Each row was made from one path, in order. Every step used is in the known rows, and no mark comes twice. Write each row's path.
Known rows:
meneret > vuru > komur: [-21.4  22.2  25.7  -8.7  16.0  34.4 -12.9   2.9   3.5   5.9  13.5 -19.9
  -0.7  43.3 -20.1 -30.0  27.9   3.1  31.1  27.0  37.6  26.4]
meneret > vuru: [-36.7   2.1  22.0  -2.8  22.9  28.8 -12.0  18.5  -3.6   3.1  36.4 -25.1
   6.9  41.4 -28.0 -39.0  22.2  16.5  23.4  45.3  59.1  15.5]
dativ > zesutup: [-20.0   2.4  40.1 -23.2  23.9  24.8   7.7  -9.8 -11.7  -5.3  25.6 -14.5
   3.6  56.7 -36.4 -22.4   5.6  18.2   5.9  56.4  70.1   4.6]
zesutup > meneret > vuru > dativ: [-25.3   5.6   8.0  -4.1   7.6   8.8  -8.3   4.3   0.4   9.2  38.3 -27.1
  23.2  30.1 -15.9 -15.5  10.9   9.9   0.8   9.1  41.9  25.3]
zesutup > komur > dativ: [  0.1  -7.8  16.6 -27.1  -2.0  15.1 -26.6 -17.3   4.1 -17.2  16.0 -12.8
  -7.6  48.2 -15.3 -45.9 -32.6  22.4  21.6  52.2  25.0  -7.5]
dativ > zesutup > vuru > ziba > komur > meneret: [ 13.3  34.7  53.9 -30.7  47.1  40.2 -16.3  24.8   7.8 -10.4 -14.4 -22.4
   2.8  22.3 -30.7 -69.1 -12.4 -24.7  36.8  20.4  38.1  22.4]
vuru > meneret: [ -4.9  12.8  19.5 -13.5  -8.7  42.3 -11.3   9.6  -6.3 -11.0  21.2 -27.6
  30.2  52.1 -49.1  -3.3  -6.3  14.4  30.1  47.4  64.8   1.1]
meneret > vuru > ziba > komur: [-33.7  22.5  29.0   0.3  27.3  42.0 -28.6  29.9  13.9 -17.6   8.3 -26.1
  -4.4  41.9 -28.8 -44.7  23.3 -12.6  29.9   9.9  41.3  24.7]
vuru > zesutup: [-20.1  -3.6  25.3 -17.0   3.6  36.2  -6.1   1.6   8.0 -15.6  27.8 -23.8
  17.0  57.5 -24.4 -15.9  -3.9  28.8  27.7  52.6  75.6   9.7]
dativ > komur > meneret > vuru > ziba: [ 40.5  26.0  22.5  13.8  28.3  52.9 -20.7  32.0 -13.1  -8.0   6.3 -31.2
  -0.3  28.4 -50.4 -63.1  17.3   3.6  35.6  -5.4  30.9  47.4]
vuru > zesutup > komur: [ -7.4  -3.2  25.3 -30.0  -3.8  34.5 -21.1  -6.0   3.1 -17.3  14.1 -12.2
   4.4  75.5  -5.0 -36.1  -4.7  19.0  45.4  47.2  61.9   4.5]
komur > dativ > zesutup > meneret > vuru: [-38.1   3.3  19.1 -21.7  39.2  27.2 -17.5   5.2  23.6 -12.6  40.0 -17.9
   9.0  15.5 -19.6 -43.9 -14.0  12.5 -15.1  48.3  29.8  -4.9]
dativ > zesutup > vuru: [-30.2   4.4  46.7 -28.1  29.8  22.5   6.8   4.8  -6.4  10.2   7.4 -17.8
   6.5  52.4 -27.2 -47.6 -11.9   8.7  23.8  55.3  56.4   0.5]
vuru > dativ > zesutup > komur: [ -1.4  -0.6  42.7 -37.3  11.6  -0.5  -2.6 -37.6 -25.4   4.2   3.9  -5.5
  -8.3  78.3 -11.0 -25.6   0.5   9.2  -4.2   8.9  61.5  17.2]
vuru > komur > dativ > zesutup > meneret: [  2.0  22.1  25.7 -33.5  12.8  32.1  -8.8 -27.1  22.7 -22.7  12.5 -11.3
  17.3  22.0 -26.6 -10.5 -22.2   8.5   0.3  44.6   6.6   2.7]
meneret > vuru > komur > dativ: [-23.2  16.4  31.0  -6.3  19.4  33.4 -23.0  -3.7  18.5  -3.0   9.7 -23.7
  -4.4  21.1 -16.4 -44.0  -9.2   8.4   7.3  28.3  17.8  18.2]
vuru > ziba: [-11.6   9.0  32.9  -3.3   2.1  45.8  -7.4  16.0   0.8  -0.5   9.6 -24.9
  20.1  63.9 -44.1 -15.3  10.5  19.9  16.0  38.1  61.0  18.5]
komur > dativ > zesutup: [-20.7  -4.6  40.6 -25.2  27.0  22.2  -3.4 -16.9   5.3 -13.9  22.7 -17.2
   1.9  37.9 -36.2 -31.0 -29.6  26.1 -17.0  57.9  49.7  -5.7]
meneret > vuru > komur > dativ > zesutup: [-30.9  22.0  47.0 -20.2  39.2  40.6 -16.4 -14.5  18.6  -0.6   3.8 -14.6
 -11.9  29.7 -16.5 -48.7  -5.5   5.1 -10.7  28.8  30.3  15.3]
dativ > komur > meneret > vuru: [ 37.0  15.9  10.1   3.5  27.3  28.3 -10.3  12.0 -18.5 -12.4  25.3 -26.5
  -2.4  16.8 -46.2 -59.5  13.3   9.4  45.1  14.5  27.2  36.0]
ziba > komur > meneret > vuru: [  7.4  24.3  16.6 -10.0  34.5  24.5 -24.0  21.1   0.8 -23.0  32.9 -27.5
  -7.9  -0.4 -28.0 -56.9  23.3  -9.6  39.8  28.0  32.3  27.0]
vuru > komur: [  4.7  19.9  28.3 -15.7  -2.5  32.9  -1.7 -14.7  -3.9  -4.2   7.2 -16.3
  12.3  51.9 -33.4  -6.3  14.6  10.5  36.6  42.2  37.1  23.0]
zesutup > komur: [ -1.7  -1.9  20.3 -26.5  -3.8  15.6 -13.0  -6.1 -14.0 -14.3  15.2  -8.7
  -1.1  68.4 -18.8 -33.9   7.1  18.2  45.5  50.5  45.3   5.4]

Write each row's path:
[ -7.3  22.2  27.3 -26.4  23.8  40.0 -24.3  -0.2  34.7 -50.0   7.1 -13.8
   9.9  26.2 -35.0 -23.6 -26.7  -5.2   0.2  28.2  10.7  -2.2] -> vuru > ziba > komur > dativ > zesutup > meneret
[-30.7   6.1   2.7  -6.6  13.6  29.0 -13.1  20.7   8.4  -4.4  47.5 -22.2
  24.9  30.5 -22.0 -27.4  19.8   9.7  28.6  48.9  36.7   5.6] -> zesutup > meneret > vuru
[-35.3  12.1  32.9   3.9  19.1  53.8 -17.2  37.7   5.2   6.9  17.5 -27.4
  11.9  53.7 -27.4 -41.5  26.6  11.7  15.6  24.6  63.6  23.2] -> meneret > vuru > ziba
[-33.3  16.2  28.4  -2.2  28.9  41.0 -39.2  22.5  29.5 -26.5   5.7 -26.7
 -13.1  20.9 -25.3 -55.2 -10.6  -6.0   6.3  10.3  22.0  12.6] -> meneret > vuru > ziba > komur > dativ
[ 39.0   7.7  14.9 -30.7   5.1  24.7 -18.6   2.3 -17.7 -11.3  16.4 -12.6
   4.0  35.3 -22.5 -48.3   1.5  15.0  47.8  48.5  41.2  17.9] -> zesutup > komur > meneret
[ 29.9  28.2  27.9 -11.5  18.0  42.4 -21.6  21.1   4.9 -31.2   2.9 -25.6
   8.5  20.0 -42.5 -35.6   7.8  -6.3  35.8  20.8  35.5  30.9] -> vuru > ziba > komur > meneret
[-38.3  11.9  19.0 -18.2  35.4  28.8  -5.2  10.9   5.3  -5.9  45.1 -16.6
  14.9  36.3 -23.0 -37.2  20.3  10.0   8.9  47.6  46.8   2.3] -> dativ > zesutup > meneret > vuru
[ 42.7  29.2  25.6 -17.8  12.6  38.6  -4.9  -3.1  -5.9  -4.7   5.1 -21.3
  17.6  18.3 -38.8 -19.5  13.1   6.2  40.5  36.5  32.5  36.6] -> vuru > komur > meneret
[-31.3  -5.1  22.7 -22.3  17.2  33.6 -42.9   4.5  26.6 -15.7  14.3 -20.3
 -13.1  45.6  11.7 -71.7 -26.6  16.8  22.1  37.0  45.3  -2.6] -> meneret > vuru > zesutup > komur > dativ
[ 30.6  12.4  35.3 -42.8  28.7  23.5 -11.8  -6.9 -19.5 -13.7  11.5  -7.9
  -5.2  42.3 -18.6 -57.8   2.1   9.9  29.2  46.3  54.5  11.6] -> dativ > zesutup > komur > meneret
[-18.0  28.2   8.2 -11.3  12.9  38.6 -13.8  10.7  16.1  -2.6  26.1 -16.3
  19.7  28.4 -19.5 -20.1  31.4  -2.8  39.4  33.2  15.5  20.0] -> zesutup > meneret > vuru > komur
[-30.0   8.8  42.2 -34.3  35.1  10.1 -12.5  -8.1  20.2 -19.5   1.3 -17.1
 -16.8  22.7 -20.8 -60.7 -45.8 -10.2  14.3  44.6  18.4  -9.3] -> ziba > komur > dativ > zesutup > vuru
[-30.1  -1.6  28.0   1.3  13.9   6.2  -7.9   2.1 -12.5  17.2  28.1 -28.0
   6.9  43.7 -18.5 -25.2  14.2  14.3  -5.2   4.5  63.3  33.3] -> meneret > vuru > dativ
[ 64.8  10.9   6.5  -3.1   7.8  26.7   1.0  -4.7 -27.1 -22.3  21.9 -25.3
   5.6  23.9 -58.7 -33.2  -1.4  18.8  48.4  29.6  24.5  31.7] -> dativ > komur > meneret
[ -7.4  20.5  36.3 -17.0   6.3  27.5  -1.9   0.3   4.2  15.8 -11.4 -17.1
   8.9  46.1 -21.6 -34.0  -3.2  -2.1  54.1  42.6  24.5  19.0] -> zesutup > vuru > komur
[-29.6  33.3  29.5 -17.9  40.7  45.3 -24.3  23.9  22.8 -29.1  19.7 -15.9
   6.2  36.0 -25.4 -42.4  25.2 -22.0  15.3  10.1  30.9  11.1] -> dativ > zesutup > meneret > vuru > ziba > komur
[-13.2   0.1  42.9 -21.4  16.8   4.7  10.9 -26.7 -19.3   9.2  17.5 -18.1
   9.2  58.0 -31.9 -10.3  -1.0  20.1 -21.4  12.3  76.3  23.8] -> vuru > dativ > zesutup
[-25.1  14.0  47.0 -30.8  21.8  38.2 -15.3   6.2  15.9   1.3  -0.4 -25.3
  17.6  33.2 -30.2 -49.1 -62.2  -1.4   6.6  46.2  49.2 -12.9] -> komur > dativ > zesutup > vuru > meneret
[-16.0  14.0  26.6 -15.1   0.7  37.7 -10.3  22.4   1.9   9.1   7.8 -29.3
  27.4  51.2 -34.9 -33.2 -26.8  -3.3  49.4  43.4  52.6  -1.7] -> zesutup > vuru > meneret
[  7.6   0.9  18.1  12.8   9.6   4.0  -3.6 -14.2 -27.6   1.8  19.6 -26.5
  -9.1  54.2 -36.0 -34.4   9.7   9.5  10.3 -22.0  35.6  41.4] -> meneret > vuru > dativ > komur
[-16.4   6.6  34.8 -31.7  31.3  14.0 -13.3 -20.5  12.6 -36.8  16.4 -13.1
 -13.9  26.5 -31.6 -33.8 -27.6   2.8  -0.4  43.9  29.8  -4.7] -> ziba > komur > dativ > zesutup
[ -7.4   4.3  38.0 -40.7  18.0  18.5  -4.9 -21.6 -13.9  -9.0  11.6  -2.4
  -7.7  76.3 -16.2 -44.2   3.9  11.2  22.0  48.9  58.5  -0.4] -> dativ > zesutup > komur
[ 13.6  18.7  20.3  -8.8  29.8   8.4 -22.8   8.5  -3.3  -9.8  20.6 -30.9
  -9.7   1.7 -20.2 -49.7  15.7 -12.7  11.6 -11.9  38.5  45.5] -> ziba > komur > meneret > vuru > dativ
[-11.9   2.1   4.9 -21.0  -3.7  39.1  -7.3   8.3  23.5 -28.3  38.2 -22.2
  37.6  42.0 -22.1  -0.6  -4.7  23.8  34.1  59.0  49.1   1.2] -> vuru > zesutup > meneret
[ -5.3   2.2  16.3 -16.0   9.9  12.4 -18.8 -13.0  16.4 -36.4  18.8 -20.1
  -5.7  20.2 -34.1 -26.2 -28.0   6.5  18.9  49.0  16.3   0.9] -> ziba > komur > dativ
[  8.2  28.2  46.9 -26.3  47.6  50.9 -32.2  23.1  -3.4   0.6  -0.6 -14.0
 -10.0  43.8 -10.0 -86.8  20.1  -2.8  19.9   9.4  58.4  28.1] -> dativ > zesutup > komur > meneret > vuru > ziba
[ 69.0   7.9  13.8  -0.8  -0.3   9.3   5.3 -21.5 -36.5  -6.9  13.3 -27.3
   5.1  28.3 -53.6 -21.6  -8.4  17.0  16.0 -10.9  30.9  51.8] -> vuru > dativ > komur > meneret
[-28.6  21.9   8.2  -5.3  21.9  41.9 -42.1  25.3  44.0 -36.3  16.6 -22.6
   6.1  11.3 -23.8 -43.1 -12.3  -9.3  16.9  14.8   0.9   5.6] -> zesutup > meneret > vuru > ziba > komur > dativ
[-17.4  -3.2  32.2 -12.2   2.6   3.3   4.4  -4.9 -10.8  28.5   4.0 -26.8
  16.8  50.8 -23.2 -27.2 -21.7  10.4  17.4  19.5  49.5  25.0] -> zesutup > vuru > dativ
[-23.7  19.4  48.6 -27.8  17.8  39.2  -5.2  13.2  -1.3   7.8   3.6 -22.5
  24.1  54.6 -34.8 -44.7 -23.0  -6.2  32.9  44.4  65.9  -4.7] -> dativ > zesutup > vuru > meneret
